Each row was made from one small tree. The marks that hang from a mark follow it in brackets, in the order of their numbers. Every link used is in the known rows. Write each row's tree.
Known rows:
Q994(Q817(Q859(Q588(Q960)))): [-0.117 -4.349 -3.146  0.636 -1.707  1.755 -2.459 -2.806 -1.695  2.170
 -2.185  1.759 -1.688  0.055 -1.036 -2.451  2.518 -4.943  2.151  1.048
  1.483  1.549  0.192 -1.594  2.229 -2.154  2.576 -0.642]
Q994(Q817(Q859(Q588))): [ 0.010 -4.555 -3.232  0.352 -2.430  2.179 -1.930 -2.810 -1.194  2.735
 -2.513  2.077 -1.843  0.137 -0.881 -2.662  2.856 -5.261  1.486  0.714
  1.639  1.388  0.398 -2.273  2.233 -2.253  2.343 -0.840]
Q817(Q859): [-0.725 -4.096 -4.554  0.518  0.785  0.981 -0.870 -1.087 -1.312  4.009
 -1.709  0.497 -1.969  0.732 -1.852 -2.791  2.270 -5.331  1.637  0.511
  1.784  2.106  0.947 -1.007 -0.929 -1.310  1.203 -0.559]
Q882(Q588(Q582(Q817(Q994)))): [-2.698 -4.956 -3.501  0.989 -0.524  1.126 -1.706 -0.744 -3.111 -0.832
  0.756 -0.297 -2.014  2.343 -0.431 -1.251  4.043 -4.038  3.674 -1.893
  1.192 -0.906  1.159 -1.577 -1.518 -1.036  1.718 -1.645]
Q882(Q181 Q588(Q582 Q859(Q817) Q960)): [ 0.684 -2.593  0.028  1.711 -0.080 -1.244 -4.616 -3.637 -2.967 -3.449
  2.693 -2.774 -3.211  4.227 -0.509 -1.332 -0.297 -3.248  1.671 -1.483
  2.554 -0.373  1.040  2.221 -2.294 -2.277  2.361  0.710]
Q181(Q882(Q588(Q582(Q817) Q960))): [-1.054 -3.934 -3.548  1.500 -0.989  2.416 -3.522 -0.447 -3.601 -2.061
  0.861 -2.736  0.459 -2.135 -1.807 -2.362  4.350 -1.894  3.627  3.238
  0.383  1.210  0.813 -1.325 -0.058 -2.558  2.567 -2.012]
Q284(Q588(Q859(Q817(Q994)) Q960)): [-0.702 -3.421 -1.357  2.927 -1.098  1.082 -2.393 -0.658 -3.061  0.111
  4.109 -0.886 -2.550  0.716  1.097 -0.929 -1.013 -3.113 -1.131  0.026
  0.685 -0.963  0.173 -0.173 -3.681 -2.200  2.611  3.458]
Q882(Q588(Q582)): [-1.755 -4.849 -3.307  0.811 -0.332  1.360 -2.389 -1.400 -2.135 -1.421
  0.858 -0.330 -1.796  2.387 -1.990 -1.398  4.144 -4.229  3.165 -2.042
  1.382  0.191  1.160 -2.263 -1.880 -2.569  1.933 -1.780]
Q602(Q588(Q582(Q859) Q960)): [-0.366 -4.539 -2.282  1.313  1.373  3.915 -3.567 -1.350 -2.147  3.078
  0.844 -2.139 -0.617 -0.071 -2.319 -1.698  6.179 -2.686  4.533  0.145
 -0.114  2.598  0.542 -1.298 -1.859 -1.355  5.112 -1.019]
Q582(Q817(Q994) Q859(Q588(Q960))): [-2.766 -4.651 -2.634  2.017  1.210  2.877 -1.791 -0.054 -2.811  1.776
  1.417 -1.334 -3.115 -0.641  3.392 -2.578  5.476 -3.530  3.230  0.881
 -2.257  0.029  0.445 -0.903 -1.725  2.854  2.890 -0.350]
Q582(Q859): [-0.771 -5.123 -2.163  1.392  0.726  1.845 -1.917 -1.460 -0.193  4.325
  0.562 -0.582 -3.263 -0.638  0.500 -3.692  6.185 -4.625  2.267  0.255
 -1.065  2.800  0.538 -1.121 -2.704  0.450  2.371 -1.923]
Q181(Q882(Q588(Q582(Q859)))): [-0.735 -4.441 -3.605  1.189 -0.625  3.099 -3.299 -0.520 -1.925 -0.811
  0.940 -2.577  0.247 -1.832 -1.347 -2.345  6.130 -2.261  2.329  2.842
 -0.116  2.149  0.808 -2.588 -0.187 -2.380  2.623 -2.145]
Q602(Q588(Q859 Q960)): [ 0.225 -2.466 -2.539  0.896 -1.286  3.775 -2.303 -1.414 -1.983  2.847
  1.341 -1.755 -1.735  0.664 -3.733 -1.998  4.318 -2.578  0.309  0.631
  0.887  1.643  0.716 -1.187 -1.450 -2.966  4.912 -0.095]
Q588(Q582 Q859): [-0.744 -3.401 -1.432  2.454 -2.446 -1.649 -3.335 -1.987 -3.290  3.348
  1.831 -1.291 -1.687 -1.128 -3.058 -1.745 -0.852 -3.501  1.193 -1.006
  1.671  0.956 -0.503  1.095 -2.152 -1.388  3.090  0.109]
Q882(Q181 Q588): [ 0.862 -4.189 -1.339 -0.079 -0.250  1.299 -2.410 -3.055 -1.294 -2.293
  0.319 -0.768 -4.036  5.474 -1.013 -3.302  4.149 -5.164  1.063 -1.049
  2.414 -0.148  2.422 -2.114 -1.808 -3.248  1.383 -2.415]
Q817(Q859(Q588(Q582 Q960)) Q994): [-3.329 -3.667 -4.951  0.935  4.089  0.895 -2.165  0.217 -4.522  1.589
  0.449 -0.313 -0.332  1.948 -1.462 -0.156  1.557 -4.139  3.175  0.144
  0.516 -0.123  0.242 -0.994 -0.167 -0.247  2.385  2.198]
Q588(Q859(Q817)): [ 0.067 -1.861 -1.171  1.983 -3.837  0.559 -1.030 -2.292 -2.374  3.197
  2.189 -0.630 -3.311 -0.393 -1.051 -2.897 -0.231 -3.723 -1.537 -0.596
  1.042 -0.381  0.074  1.499 -3.085 -2.128  1.871  2.144]
Q181(Q882(Q588(Q582))): [-0.680 -4.106 -3.687  0.995 -1.400  2.962 -3.041 -0.628 -2.744 -1.292
  0.793 -2.220  0.471 -1.569 -2.422 -2.420  5.112 -2.395  2.247  2.734
  0.533  1.348  0.898 -2.678 -0.173 -3.393  2.402 -2.054]
Q859(Q588(Q960) Q817(Q994)): [-1.663 -2.106 -1.652  1.681  0.271  3.737 -1.670 -1.196 -5.451 -1.721
  3.307 -0.516 -1.656  1.194 -0.049 -1.869  1.495 -3.413  1.893 -0.615
 -0.955 -3.303  0.414 -0.498 -3.311 -2.644  2.190  4.484]
Q859(Q588(Q582) Q817(Q994)): [-1.694 -3.044 -1.387  1.886 -0.712  3.475 -1.757 -1.248 -5.440 -0.619
  2.939 -0.481 -0.957  0.684 -0.013 -1.348  1.052 -3.664  2.140 -1.856
 -0.471 -3.566  0.302 -1.204 -3.325 -2.443  2.228  4.272]
Q284(Q588(Q582(Q817(Q994)) Q859)): [-1.175 -5.030 -1.662  3.053 -2.486  0.526 -2.479 -0.253 -3.055  1.478
  2.806 -0.750 -2.087 -0.210  1.287 -0.685 -1.014 -3.555 -0.317 -0.578
  1.325 -0.846  0.127 -1.507 -2.822 -0.792  2.726  1.292]
Q181(Q882(Q588)): [-0.505 -3.781 -3.917  0.558 -1.735  3.760 -2.209 -0.535 -2.065 -1.226
  0.553 -1.773 -0.275 -1.070 -2.240 -3.022  5.964 -2.675  1.055  3.076
  0.328  1.302  1.300 -3.208 -0.138 -3.740  2.116 -2.177]
Q882(Q588): [-1.368 -4.305 -3.756  0.186 -0.822  2.483 -1.172 -1.286 -1.251 -1.385
  0.615  0.225 -2.773  3.058 -1.749 -2.261  5.272 -4.618  1.479 -1.406
  1.206  0.124  1.644 -3.013 -1.880 -3.025  1.559 -1.920]
Q181(Q882(Q588(Q582(Q817) Q859 Q960))): [-0.851 -3.191 -3.455  1.849 -1.861  1.683 -3.705 -0.527 -3.278 -1.801
  1.604 -3.207  0.123 -2.307 -1.869 -1.857  3.196 -1.345  1.931  3.309
  0.604  1.402  0.452 -0.623  0.129 -2.300  2.978 -1.297]

Write each row's tree:
[-0.173 -4.158 -1.914  1.495  1.081  4.194 -3.280 -1.522 -2.345  2.994
  1.232 -2.281 -0.743 -0.225 -1.551 -1.679  5.611 -2.544  4.392 -0.151
 -0.190  1.958  0.490 -0.497 -2.297 -1.429  4.854  0.108]	Q602(Q588(Q582(Q859(Q817)) Q960))
[-2.830 -5.332 -2.596  1.717  0.318  1.479 -0.529 -0.121 -2.243  5.525
  0.332 -0.519 -3.736 -0.798  3.731 -3.303  5.919 -4.236  3.428  0.473
 -1.528  0.632  0.514  0.206 -1.834  3.576  1.837 -1.610]	Q582(Q817(Q994) Q859)
[-1.343 -2.523 -1.840  1.224 -1.174  4.570 -0.461 -1.139 -4.502 -0.534
  2.681  0.105 -1.935  1.367  0.224 -2.262  2.195 -4.022  0.423 -1.154
 -0.717 -3.632  0.746 -1.987 -3.233 -2.953  1.825  4.081]	Q859(Q588 Q817(Q994))
[-0.331 -2.966 -3.745  0.937 -2.554  3.014 -2.373 -0.618 -1.883 -0.981
  1.314 -2.280 -0.563 -1.263 -2.390 -2.534  4.781 -2.153 -0.653  3.203
  0.570  1.530  0.940 -2.460  0.090 -3.516  2.496 -1.545]	Q181(Q882(Q588(Q859)))
[-1.698 -4.995 -1.322  2.255  0.948  0.341 -2.787 -1.501 -3.114  4.097
  1.612 -1.077 -1.585 -0.936  0.723 -2.074  3.011 -3.945  4.710 -1.317
 -0.542  0.664 -0.238  1.110 -3.215  0.660  2.287  0.564]	Q588(Q582(Q859(Q817(Q994))))
[-1.493 -3.622 -1.723  1.972  1.955  3.501 -2.239 -1.115 -2.224  1.038
  2.898 -1.366 -2.675  0.044  2.249 -2.223  4.934 -3.493  2.130 -0.060
 -2.367  0.154  0.184 -0.378 -3.227  0.405  2.775  2.354]	Q582(Q859(Q588(Q960) Q817(Q994)))
[-3.129 -3.293 -5.230  0.474  3.750  1.653 -1.299  0.305 -3.946  1.680
  0.291  0.108 -1.110  2.408 -1.277 -0.693  2.396 -4.397  1.982  0.670
  0.361 -0.141  0.572 -1.530 -0.114 -0.546  2.038  2.109]	Q817(Q859(Q588(Q960)) Q994)
[ 0.760 -2.289 -2.089  0.811 -3.214  5.006 -0.792 -1.683 -1.316  3.850
  1.240 -1.242 -2.171  0.732 -2.249 -2.296  4.225 -2.992 -1.331 -0.276
  0.924  0.526  0.979 -1.520 -2.065 -3.299  4.108  1.203]	Q602(Q588(Q859(Q817)))
[-0.566 -2.727 -3.669  1.270 -1.530  2.360 -3.171 -0.606 -2.457 -1.865
  1.750 -2.777 -0.378 -1.453 -2.602 -2.270  4.268 -1.706  0.395  3.591
  0.330  1.777  0.725 -1.467  0.043 -3.297  2.761 -1.238]	Q181(Q882(Q588(Q859 Q960)))
[ 1.016 -3.012 -1.032  0.384 -1.519  0.254 -2.708 -3.174 -0.897 -2.012
  1.304 -1.426 -4.430  5.240 -1.097 -2.580  2.432 -4.477 -1.433 -1.020
  2.717  0.219  1.899 -1.022 -1.487 -2.879  1.964 -1.435]	Q882(Q181 Q588(Q859))
[-1.976 -2.659 -1.265  2.275  0.743  2.608 -2.807 -1.308 -6.333 -1.810
  3.520 -1.136 -0.664  0.521 -0.328 -1.046  0.305 -3.006  3.613 -1.284
 -0.672 -3.246 -0.016  0.262 -3.327 -2.165  2.645  4.682]	Q859(Q588(Q582 Q960) Q817(Q994))
[-1.978 -1.940 -0.755  3.330 -0.065 -2.634 -3.997 -1.806 -5.911  2.113
  3.811 -2.271 -1.243 -0.941 -1.429 -0.523 -2.698 -2.179  3.274 -0.885
  0.664 -0.713 -1.288  4.999 -2.921 -0.407  2.977  3.687]	Q588(Q582 Q859(Q817(Q994)) Q960)
[-1.525 -1.226 -1.357  2.521 -0.728 -1.009 -2.263 -1.673 -4.670  2.256
  3.541 -1.409 -2.771  0.116 -1.105 -1.805 -0.986 -2.710  0.786  0.043
  0.306 -0.779 -0.558  3.887 -2.807 -1.117  2.346  3.414]	Q588(Q859(Q817(Q994)) Q960)
[-0.941 -4.194 -3.523  1.534  0.379  2.499 -4.076 -0.593 -2.541 -1.651
  1.401 -3.034  0.428 -1.998 -1.609 -2.084  5.590 -1.848  3.332  3.215
 -0.290  2.340  0.589 -1.488 -0.287 -2.233  2.911 -1.884]	Q181(Q882(Q588(Q582(Q859) Q960)))
[-1.887 -3.960 -2.144  1.980  0.024  2.103 -3.540 -0.992 -5.452 -1.922
  1.688 -1.013 -0.860 -0.290 -1.803 -1.918  1.287 -3.433  4.208 -0.179
 -0.070 -1.432  0.236 -1.731 -2.023 -1.539  3.343  0.486]	Q859(Q588(Q582(Q817(Q994)) Q960))
[ 0.521 -1.897 -1.914  1.214 -1.802  4.149 -1.931 -1.680 -2.265  2.697
  1.834 -1.872 -1.850  0.546 -2.562 -1.951  3.439 -2.318  0.188  0.265
  0.702  0.806  0.611 -0.159 -2.067 -3.020  4.497  1.526]	Q602(Q588(Q859(Q817) Q960))
[-0.765 -3.808 -3.177  1.708 -0.002  2.836 -3.838 -0.780 -2.741 -1.742
  1.723 -3.135  0.362 -2.162 -0.790 -2.100  5.014 -1.610  3.214  2.942
 -0.350  1.687  0.551 -0.789 -0.759 -2.284  2.646 -0.788]	Q181(Q882(Q588(Q582(Q859(Q817)) Q960)))
[-0.243 -3.738 -1.401  2.078  0.925  3.915 -2.638 -1.832 -1.229  0.272
  2.416 -1.504 -2.816 -0.704  1.775 -2.880  4.576 -3.575  1.864  0.084
 -1.960  0.969  0.346 -0.697 -3.542 -0.361  2.854  1.671]	Q582(Q859(Q588(Q960) Q817))
[-0.730 -4.066 -4.370  0.859  0.872  2.216 -2.214 -1.081 -1.956  0.975
 -0.943 -0.198 -0.898  0.505 -2.185 -1.662  1.493 -4.738  1.608  0.078
  1.458  1.343  0.721 -2.633 -0.852 -1.841  2.244  0.542]	Q817(Q859(Q588(Q582)))
[-0.464 -4.302 -2.325  1.241 -0.631  3.727 -2.858 -1.205 -3.642  2.552
  0.107 -1.706 -0.622 -0.298 -2.540 -2.086  4.423 -2.823  4.889  0.159
  0.853  0.860  0.853 -1.062 -1.623 -1.811  4.639 -1.220]	Q602(Q588(Q582(Q817) Q960))
[-0.103 -4.938 -2.400  0.856  0.007  4.691 -2.402 -1.301 -1.165  4.310
  0.213 -1.558 -0.952  0.135 -2.008 -2.040  6.907 -3.301  3.104 -0.415
  0.110  2.241  0.869 -2.659 -1.766 -1.596  4.718 -1.322]	Q602(Q588(Q582(Q859)))
[-0.824 -5.849 -1.546  3.096 -0.680  0.919 -3.686 -0.653 -3.678 -0.579
  2.089 -0.770 -1.433 -0.721  0.742 -1.498 -0.284 -3.617  3.477  0.039
  1.091 -0.289  0.430 -1.342 -3.432 -1.457  2.701  0.139]	Q284(Q588(Q582(Q817) Q960))
[-0.549 -3.351 -3.463  1.378 -2.205  2.187 -3.180 -0.687 -2.476 -1.066
  1.509 -2.663  0.124 -1.761 -2.502 -1.911  3.921 -1.919  0.605  2.697
  0.756  1.583  0.601 -1.904  0.062 -3.195  2.789 -1.315]	Q181(Q882(Q588(Q582 Q859)))
[-1.378 -5.133 -2.816  1.929 -1.023 -0.324 -2.292 -1.178 -3.699  3.543
 -1.111 -0.395 -1.254 -1.391 -0.752 -2.535  0.591 -4.509  4.924 -0.420
  1.695  0.551  0.348  0.388 -1.601  0.159  1.755 -1.258]	Q588(Q582(Q817(Q859)))
[-1.918 -4.489 -2.741  1.694  1.830  1.075 -3.580 -1.587 -2.067 -2.122
  2.143 -1.585 -1.915  1.646  0.020 -0.924  4.270 -3.235  4.595 -1.574
  0.178  1.039  0.585  0.163 -2.489 -0.815  2.445 -0.327]	Q882(Q588(Q582(Q859(Q817)) Q960))
[-1.743 -6.172 -1.702  3.271  1.160  0.937 -3.696 -0.083 -3.184  0.609
  2.690 -1.207 -1.700 -0.513  2.624 -0.959  1.316 -3.379  3.667  0.102
 -0.114  0.276  0.069 -0.941 -3.230  0.525  3.049  0.512]	Q284(Q588(Q582(Q817(Q994) Q859) Q960))
[-0.101 -3.972 -1.478  1.836 -0.084  4.530 -1.839 -1.765 -0.650  1.150
  1.944 -1.061 -3.058 -0.573  2.030 -3.151  5.106 -4.018  0.813 -0.317
 -1.755  0.839  0.527 -1.755 -3.537 -0.513  2.533  1.383]	Q582(Q859(Q588 Q817))
[-2.569 -5.064 -3.248  1.729  0.019 -0.715 -1.784 -0.514 -4.624  4.209
 -0.664 -0.222 -1.083 -0.575 -0.264 -1.890  0.843 -4.406  5.144 -0.586
  1.336 -0.208  0.190  0.750 -1.212  0.908  1.679 -0.624]	Q588(Q582(Q817(Q859 Q994)))
[-1.442 -5.868 -1.685  2.447 -0.606  0.247 -2.917 -1.335 -2.640  3.976
  0.095 -1.154 -2.049 -2.175  1.132 -2.909  3.095 -4.068  5.270 -0.478
 -0.056  1.417  0.087  0.433 -2.441  1.696  2.491 -2.051]	Q588(Q582(Q817 Q859))
[-0.709 -4.451 -2.150  1.683  1.618  3.302 -3.192 -1.433 -0.888  0.557
  1.708 -1.330 -2.624 -0.464  0.178 -2.921  5.698 -3.928  2.157  0.606
 -1.708  2.193  0.447 -2.253 -2.595 -0.276  3.445 -0.650]	Q582(Q859(Q588(Q960)))
[-0.585 -2.441 -1.808  1.700 -0.606  2.809 -2.803 -1.363 -3.808  3.084
  2.406 -2.363 -0.746  0.409 -2.497 -0.657  2.488 -1.883  2.114 -0.511
  0.758  0.296  0.084  0.868 -1.868 -2.064  4.863  2.233]	Q602(Q588(Q582 Q859(Q817(Q994)) Q960))
[ 1.321 -2.520 -0.526  0.706 -1.995  0.697 -2.337 -3.447 -1.177 -2.176
  1.789 -1.560 -4.538  5.083  0.032 -2.510  1.671 -4.227 -1.625 -1.406
  2.560 -0.664  1.795  0.005 -2.159 -2.975  1.489  0.170]	Q882(Q181 Q588(Q859(Q817)))
[-2.935 -3.508 -5.330  0.163  2.716  2.206 -0.496  0.349 -3.294  2.533
 -0.128  0.554 -1.272  2.562 -1.092 -0.938  3.000 -4.842  0.948  0.214
  0.518 -0.299  0.781 -2.553 -0.075 -0.758  1.802  1.848]	Q817(Q859(Q588) Q994)
[-1.395 -5.709 -1.337  3.195  1.753  1.160 -3.778 -0.525 -3.080  0.401
  3.488 -1.205 -1.406 -0.062  2.167 -0.661  1.093 -3.314  3.128 -0.355
 -0.250  0.175  0.000 -0.560 -3.910 -0.566  2.924  1.970]	Q284(Q588(Q582(Q859(Q817(Q994))) Q960))
[-2.906 -4.487 -3.021  2.378  2.034 -1.882 -3.489 -0.626 -5.941  2.462
  0.196 -1.130 -0.639 -0.896 -0.755 -1.371 -0.164 -3.441  7.346  0.186
  1.013  0.152 -0.266  2.799 -1.305  1.268  2.311 -0.045]	Q588(Q582(Q817(Q859 Q994)) Q960)
[-0.263 -4.950 -1.416  2.943 -2.326  0.741 -3.155 -0.937 -2.083  0.849
  2.880 -0.759 -1.843 -0.157 -0.291 -0.910 -0.891 -3.696 -0.813 -0.705
  1.585  0.245  0.161 -2.143 -3.222 -2.407  3.027  1.119]	Q284(Q588(Q582 Q859))
[-0.329 -3.686 -0.884  1.124 -1.247 -1.019 -3.173 -2.587 -2.751 -1.511
  1.482 -2.065 -3.641  4.466  0.236 -1.551  1.107 -3.882  0.896 -1.572
  2.696 -0.780  1.392  0.396 -1.120 -0.934  2.029 -1.098]	Q882(Q181 Q588(Q582(Q817(Q994)) Q859))
[ 0.179 -4.761 -0.676  1.142  2.652 -0.375 -5.150 -3.088 -1.981 -2.911
  1.461 -2.522 -3.007  4.180 -0.046 -1.903  3.557 -3.971  4.314 -0.977
  1.459  1.360  1.407  0.339 -1.992 -1.036  2.553 -2.040]	Q882(Q181 Q588(Q582(Q859) Q960))
[-1.756 -4.598 -2.703  2.533  1.050 -1.475 -3.871 -1.296 -4.959  1.789
 -0.254 -1.354 -0.800 -1.662 -1.189 -2.100 -0.500 -3.537  7.070  0.348
  1.318  1.009 -0.151  2.498 -1.676  0.493  2.430 -0.665]	Q588(Q582(Q817(Q859)) Q960)
[-0.542 -4.032 -3.299  1.430 -0.966  3.414 -2.983 -0.759 -2.101 -0.923
  1.299 -2.692  0.114 -2.017 -0.603 -2.335  5.584 -2.093  2.173  2.573
 -0.201  1.566  0.791 -1.834 -0.654 -2.449  2.287 -0.991]	Q181(Q882(Q588(Q582(Q859(Q817)))))
[-1.072 -1.788 -1.518  1.885 -2.764  0.187 -0.572 -1.627 -3.315  3.900
  2.686 -0.486 -3.141  0.377 -0.635 -2.221  0.098 -3.622 -1.320 -0.772
  0.666 -1.165 -0.116  1.802 -2.712 -1.472  1.766  2.818]	Q588(Q859(Q817(Q994)))
[-1.058 -4.247 -3.505  1.657 -0.252  2.584 -3.765 -0.415 -2.818 -1.567
  1.117 -3.086  0.250 -2.454 -0.736 -2.295  5.406 -1.685  3.633  3.400
 -0.230  1.966  0.658 -1.229 -0.099 -1.523  2.799 -2.126]	Q181(Q882(Q588(Q582(Q817 Q859) Q960)))
[-0.511 -4.545 -1.319  3.285 -0.902 -0.166 -4.318 -0.931 -2.983 -0.305
  3.529 -1.384 -1.541 -0.381 -0.570 -0.537 -1.638 -3.068  0.669 -0.150
  1.314  0.547 -0.190 -0.625 -3.268 -2.088  3.486  1.491]	Q284(Q588(Q582 Q859 Q960))
[-0.716 -3.449 -3.476  1.514 -2.900  2.293 -2.980 -0.497 -2.679 -1.017
  1.144 -2.748 -0.106 -2.200 -1.627 -2.138  3.708 -1.805  0.825  2.870
  0.770  1.209  0.638 -1.642  0.196 -2.489  2.589 -1.606]	Q181(Q882(Q588(Q582(Q817) Q859)))
